Known rows, with every step that occurs:
nepu/naril/gakube: [-0.03 -0.20  2.25 -1.68  1.73  1.38 -2.27 -2.85 -1.82 -4.32 -0.32  0.54
  0.38 -1.05 -1.90  0.32  2.00 -0.07  0.69 -0.14 -0.79 -1.63  1.14 -3.05
 -0.96]
lemub/suto: [-0.90 -0.84  5.11 -0.30  1.41  1.62 -0.12 -3.75 -1.33 -1.62  1.21  0.72
  0.37 -0.67 -1.42  1.56  0.54 -0.24  2.02  0.80 -0.68 -1.14 -0.01 -0.40
  0.96]
bokan/nepu/naril/gakube/suto/lemub: [-0.75  1.48  3.89 -4.07  0.82  1.68 -1.47 -4.17 -1.67 -2.35  2.08 -1.73
  4.22 -2.07  0.07 -0.64  1.15  0.02 -0.92  1.69 -0.28 -1.08  1.96  0.43
  1.50]
ziro/suto: [ 0.17  0.85  4.91 -2.04  0.78  1.86  1.20 -3.52 -2.08 -1.40  1.68  0.83
  1.30 -1.18 -2.09  2.52  0.78 -1.39  1.28  1.03  0.02 -0.95  0.17 -0.03
  0.68]
naril/gakube: [ 0.15  0.24  2.17 -1.92  2.06  2.21 -1.11 -3.42 -1.70 -3.46 -0.09  0.60
  1.61 -1.53 -1.93  0.58  2.46 -0.29 -0.58  0.17 -0.90 -1.86  1.02 -1.49
 -0.56]
lemub/suto/ziro/bokan/nepu/naril/gakube: [ 0.04  1.25  2.87 -0.58  2.14  0.58 -2.88 -3.68 -0.60 -3.63 -0.59  0.99
  0.26 -1.02 -2.79  0.50  1.53 -0.26  1.80 -0.69 -0.48 -1.85  2.13 -2.62
 -1.44]
bokan/nepu: [-0.81 -0.69  1.78 -0.08  2.65  4.50 -1.48 -1.77  0.05 -1.09  1.15 -0.78
  2.60 -0.21 -2.16 -0.42  0.58  0.22  0.56 -1.10 -1.25 -1.55  1.80  1.64
  0.00]
naril/nepu: [-1.49 -1.91  0.44 -2.83 -0.13  1.67 -1.57 -2.88 -1.83 -1.53  2.16  0.61
  2.99  0.43 -2.08  0.85  1.19 -1.24 -0.20 -1.02 -0.81 -1.77  1.57  0.83
 -0.98]
bokan/nepu/naril: [-1.11 -1.49  2.08 -0.27  1.88  2.86 -2.65 -1.10 -0.83 -2.42  0.72 -0.80
  0.49  0.51 -1.64 -0.53  0.08  0.29  2.18 -1.21 -0.88 -0.92  1.72 -0.89
 -0.49]
ziro/bokan/gakube: [ 1.05  0.33  2.21  0.07  2.25  2.29 -1.21 -3.35 -0.71  0.44  0.01 -1.89
  0.72 -0.27 -2.07 -0.82  2.18 -1.52  0.53  0.71 -0.67 -0.64  2.21 -0.23
 -1.32]
nepu/naril/gakube/suto: [-1.04  0.10  2.85 -2.79  0.65  1.70 -2.46 -3.80 -1.87 -2.61  0.34 -1.96
  0.52 -2.67 -0.92  0.19  0.41 -0.28 -0.61  1.89 -0.32 -0.98  1.47 -1.13
  0.62]
gakube/naril/nepu: [-1.36 -2.16  0.14 -1.72 -0.15  0.66 -2.68 -2.42 -2.62 -2.43  3.08 -1.30
  3.35 -0.07 -1.87  0.09  1.45 -1.14  1.48 -0.68 -0.74 -1.44  1.81  0.56
 -0.19]
ziro/bokan/gakube/naril: [ 0.68 -0.40  1.91  1.05  2.03  1.19 -2.41 -2.43 -2.18 -1.53  1.62 -4.11
  1.46 -0.92 -1.39 -1.49  2.13 -1.06  2.79  0.99 -0.52 -0.08  2.15 -0.39
  0.28]
nepu/naril/gakube/bokan: [-0.97 -1.66  1.91 -2.55  1.41  1.41 -2.33 -3.98 -3.04 -4.59 -1.75 -0.54
 -0.16 -0.26 -1.59 -0.75  1.87 -1.52  0.89  0.78 -0.29 -1.43  1.67 -1.81
  0.44]
suto/gakube/bokan/nepu: [-0.82 -1.19  0.91  0.14  3.23  4.88 -1.81 -2.90 -0.60 -1.97 -1.15 -0.09
  2.05 -0.16 -1.72 -1.49  0.88 -0.50  0.53  0.06 -1.55 -2.01  1.93  1.20
  0.03]
lemub/suto/ziro/bokan/gakube/naril: [ 0.46  0.56  3.03  1.39  2.23  0.47 -2.34 -3.10 -2.22 -1.81  1.62 -3.36
  1.56 -1.10 -1.51 -1.25  1.74 -1.11  3.64  0.97 -0.12 -0.33  2.40 -0.78
  0.30]
suto/ziro/bokan: [-0.59  2.18  2.84 -2.63  0.84  0.54  0.13 -3.93 -2.11 -0.34  0.37  0.19
 -0.17  0.32 -1.05  1.16  0.39 -2.50  0.50 -0.54  1.48  0.87  2.50  1.32
 -1.17]
gakube/suto/fepez: [-1.80  1.02  1.68 -1.79  1.26  4.49  2.50 -4.95 -1.48 -0.24  0.16 -1.77
  1.24 -1.42  0.53  1.08  1.00  0.04 -0.75  0.94  0.00  0.08  0.46  1.12
  1.68]
gakube/suto: [-1.62 -0.36  3.12 -2.94  0.50  2.96 -0.92 -3.43 -2.04 -0.79  1.34 -2.55
  1.23 -2.03 -0.17  0.28 -0.43 -0.65 -1.10  2.02 -0.10 -0.18  1.18  1.47
  1.48]
lemub/suto/ziro/bokan/gakube/naril/nepu: [-0.58 -0.59  1.08 -0.42  0.47 -0.41 -3.13 -3.61 -1.91 -1.76  2.54 -1.24
  3.13 -0.24 -2.60 -0.30  1.71 -1.64  2.56 -0.34 -0.44 -1.69  2.73 -0.22
 -0.96]
lemub/suto/gakube: [ 0.06 -0.12  3.21  0.90  3.11  3.49  0.22 -3.91 -1.24 -1.95 -0.67  2.99
  0.75 -1.17 -0.31  0.60  0.88 -0.05  0.89  1.52 -1.72 -1.66 -0.32 -1.28
 -0.69]
bokan/ziro/suto/gakube/naril: [ 0.04 -0.13  3.11  0.72  2.59  2.29 -0.93 -2.92 -2.89 -2.82  1.49 -0.11
  2.15 -2.18 -0.39  0.13  1.32 -0.46  3.88  1.07 -1.09 -1.03  1.12 -0.87
  0.72]

Rows:
[-0.01 -0.14  1.82 -0.81  2.31  2.05 -2.94 -2.59 -0.81 -3.96 -0.37  0.32
  0.95 -1.07 -2.51 -0.09  1.88  0.31  0.94 -0.69 -1.18 -2.11  1.65 -2.53
 -1.11] => bokan/nepu/naril/gakube
[-0.64 -1.98  0.03 -0.66  0.65  1.05 -3.21 -2.51 -2.07 -2.11  2.79 -1.98
  3.85 -0.27 -2.34 -0.85  2.08 -1.03  1.65 -0.35 -1.15 -1.97  2.27 -0.13
 -0.62] => bokan/gakube/naril/nepu
[ 0.04  1.21  2.01 -1.13  2.16  1.10 -2.83 -3.16 -0.86 -3.61 -0.62  0.61
  0.59 -0.90 -2.59  0.11  1.67 -0.32  1.15 -0.95 -0.36 -1.66  2.40 -2.32
 -1.68] => suto/ziro/bokan/nepu/naril/gakube
[ 0.05  1.92  5.59 -4.13  0.51  1.29  1.50 -4.22 -2.56 -1.67  3.06  0.34
  4.35 -1.01 -0.33  1.27  1.53 -1.07  0.26  1.40  0.26 -0.75  0.67  0.82
  1.64] => ziro/suto/lemub
[-1.14 -1.84  1.50 -0.09  2.29  3.11 -2.90 -1.88 -1.30 -3.06 -0.83 -0.26
  0.12  0.56 -1.33 -1.32  0.25 -0.22  2.20 -0.44 -1.05 -1.25  1.80 -1.23
 -0.47] => suto/gakube/bokan/nepu/naril
[-0.88 -1.80 -0.47 -0.89  0.62  1.36 -2.47 -2.66 -2.39 -2.60  2.13 -0.02
  3.39 -0.37 -1.41 -0.22  1.56 -1.02  1.18 -0.23 -1.24 -1.76  1.51 -0.04
 -0.89] => suto/gakube/naril/nepu
[ 0.22  0.27  1.75 -0.90  1.94  1.25 -2.93 -2.96 -0.61 -3.22 -0.63  0.22
  0.13 -0.86 -2.63  0.24  1.93 -0.22  0.99 -0.65 -0.87 -1.65  1.89 -2.28
 -1.45] => ziro/bokan/nepu/naril/gakube
[-1.29  1.60  1.48 -1.82  1.54  4.04  1.96 -5.49 -1.27 -1.11 -0.44 -1.31
  1.37 -2.06 -0.02  1.16  1.82  0.24 -1.10  1.06 -0.23 -0.59  0.53  0.12
  1.28] => naril/gakube/suto/fepez
[-0.89 -1.62  1.35 -1.55  2.34  3.66 -0.55 -3.97 -2.99 -3.01 -2.02  0.63
  0.60 -0.11 -0.21 -1.11  1.25 -1.68  0.07  1.57 -0.84 -1.16  1.00 -0.06
  0.36] => suto/gakube/bokan
[ 0.33 -0.98  2.07  1.23  2.58  2.28 -2.44 -1.85 -2.43 -2.51  1.98 -4.01
  2.67 -1.13 -1.16 -1.96  2.12 -0.28  2.72  1.00 -0.98 -0.84  1.79 -0.72
  0.80] => bokan/gakube/naril
[-0.76  1.38  4.17 -4.72  0.43  1.17 -1.02 -4.38 -2.40 -2.57  2.17 -1.61
  3.80 -2.07  0.50 -0.35  1.23 -0.29 -1.08  2.05  0.03 -0.74  1.60  0.07
  1.58] => nepu/naril/gakube/suto/lemub
[-1.22  0.20  2.41 -1.05  1.26  1.55 -2.85 -2.28 -0.84 -1.44  0.42 -1.24
 -0.29  0.12 -1.52 -0.27 -0.60 -0.70  2.03 -0.80  0.19 -0.11  2.68 -0.24
 -0.77] => gakube/suto/ziro/bokan/nepu/naril
[-0.59  2.18  4.08 -1.86  0.78 -0.21  0.09 -4.61 -1.74 -0.33  0.45  0.71
 -0.67  0.11 -1.30  1.68  0.24 -2.37  1.50 -0.19  1.34  0.58  2.13  0.84
 -0.83] => lemub/suto/ziro/bokan
[-0.96  0.03  3.11 -0.09  1.55  1.10 -2.60 -2.38 -0.62 -1.73  0.37 -0.11
 -0.58  0.58 -1.95  0.17 -0.25 -0.53  3.07 -1.26 -0.02 -0.45  2.27 -0.88
 -0.97] => lemub/suto/ziro/bokan/nepu/naril
[-0.60  2.87  2.96 -3.15  0.53  0.13 -0.64 -4.89 -1.92 -0.52  0.04 -0.56
 -0.15 -1.07 -1.14  1.13  0.33 -2.42 -0.26  0.49  1.52  0.63  2.78  1.00
 -0.85] => naril/gakube/suto/ziro/bokan
[-0.52 -1.20  0.32 -0.94  0.43  0.93 -2.06 -3.15 -2.44 -2.43  2.31  0.40
  3.32 -0.68 -1.83  0.52  1.51 -1.24  1.63  0.13 -1.09 -1.93  1.31 -0.24
 -0.77] => ziro/suto/gakube/naril/nepu
[-0.80 -0.16  5.95 -2.52  1.36  1.19 -0.49 -4.69 -2.54 -2.52  0.50  1.75
  0.88 -1.89 -2.28  2.18  1.25 -1.51  4.32  0.15 -0.28 -1.87  1.98 -1.38
  0.91] => nepu/naril/gakube/bokan/ziro/suto
[-1.37  1.37  1.52 -1.69  1.38  3.60  1.44 -5.17 -1.34 -1.51 -0.59 -1.33
  0.78 -1.82  0.01  1.03  1.59  0.29 -0.44  0.88 -0.17 -0.47  0.67 -0.66
  1.09] => nepu/naril/gakube/suto/fepez
[-0.54  1.23  6.29 -4.41  0.94  0.65  0.08 -5.10 -2.88 -2.81  2.06  1.03
  3.86 -1.61 -0.54  1.02  1.91 -1.06  2.54  0.77  0.01 -1.49  1.97 -0.62
  1.65] => nepu/naril/gakube/bokan/ziro/suto/lemub
[-1.04 -0.33  6.04 -2.63  1.30  1.93  0.43 -4.60 -2.57 -1.53  1.11  1.46
  1.42 -1.69 -1.93  2.27  0.86 -1.73  3.94  0.22 -0.16 -1.49  1.84  0.05
  1.40] => gakube/bokan/ziro/suto
[-0.72  0.10  5.88 -2.66  1.49  1.64  0.09 -4.97 -2.44 -2.06  0.65  1.80
  1.43 -2.13 -2.32  2.32  1.44 -1.62  3.73  0.29 -0.33 -1.97  1.89 -0.64
  1.10] => naril/gakube/bokan/ziro/suto
[-0.60 -0.65  0.20 -0.95  0.50  0.08 -3.14 -3.12 -2.14 -1.79  2.51 -1.61
  3.48 -0.09 -2.39 -0.66  1.84 -1.74  1.86 -0.65 -0.34 -1.50  2.99  0.11
 -1.19] => suto/ziro/bokan/gakube/naril/nepu
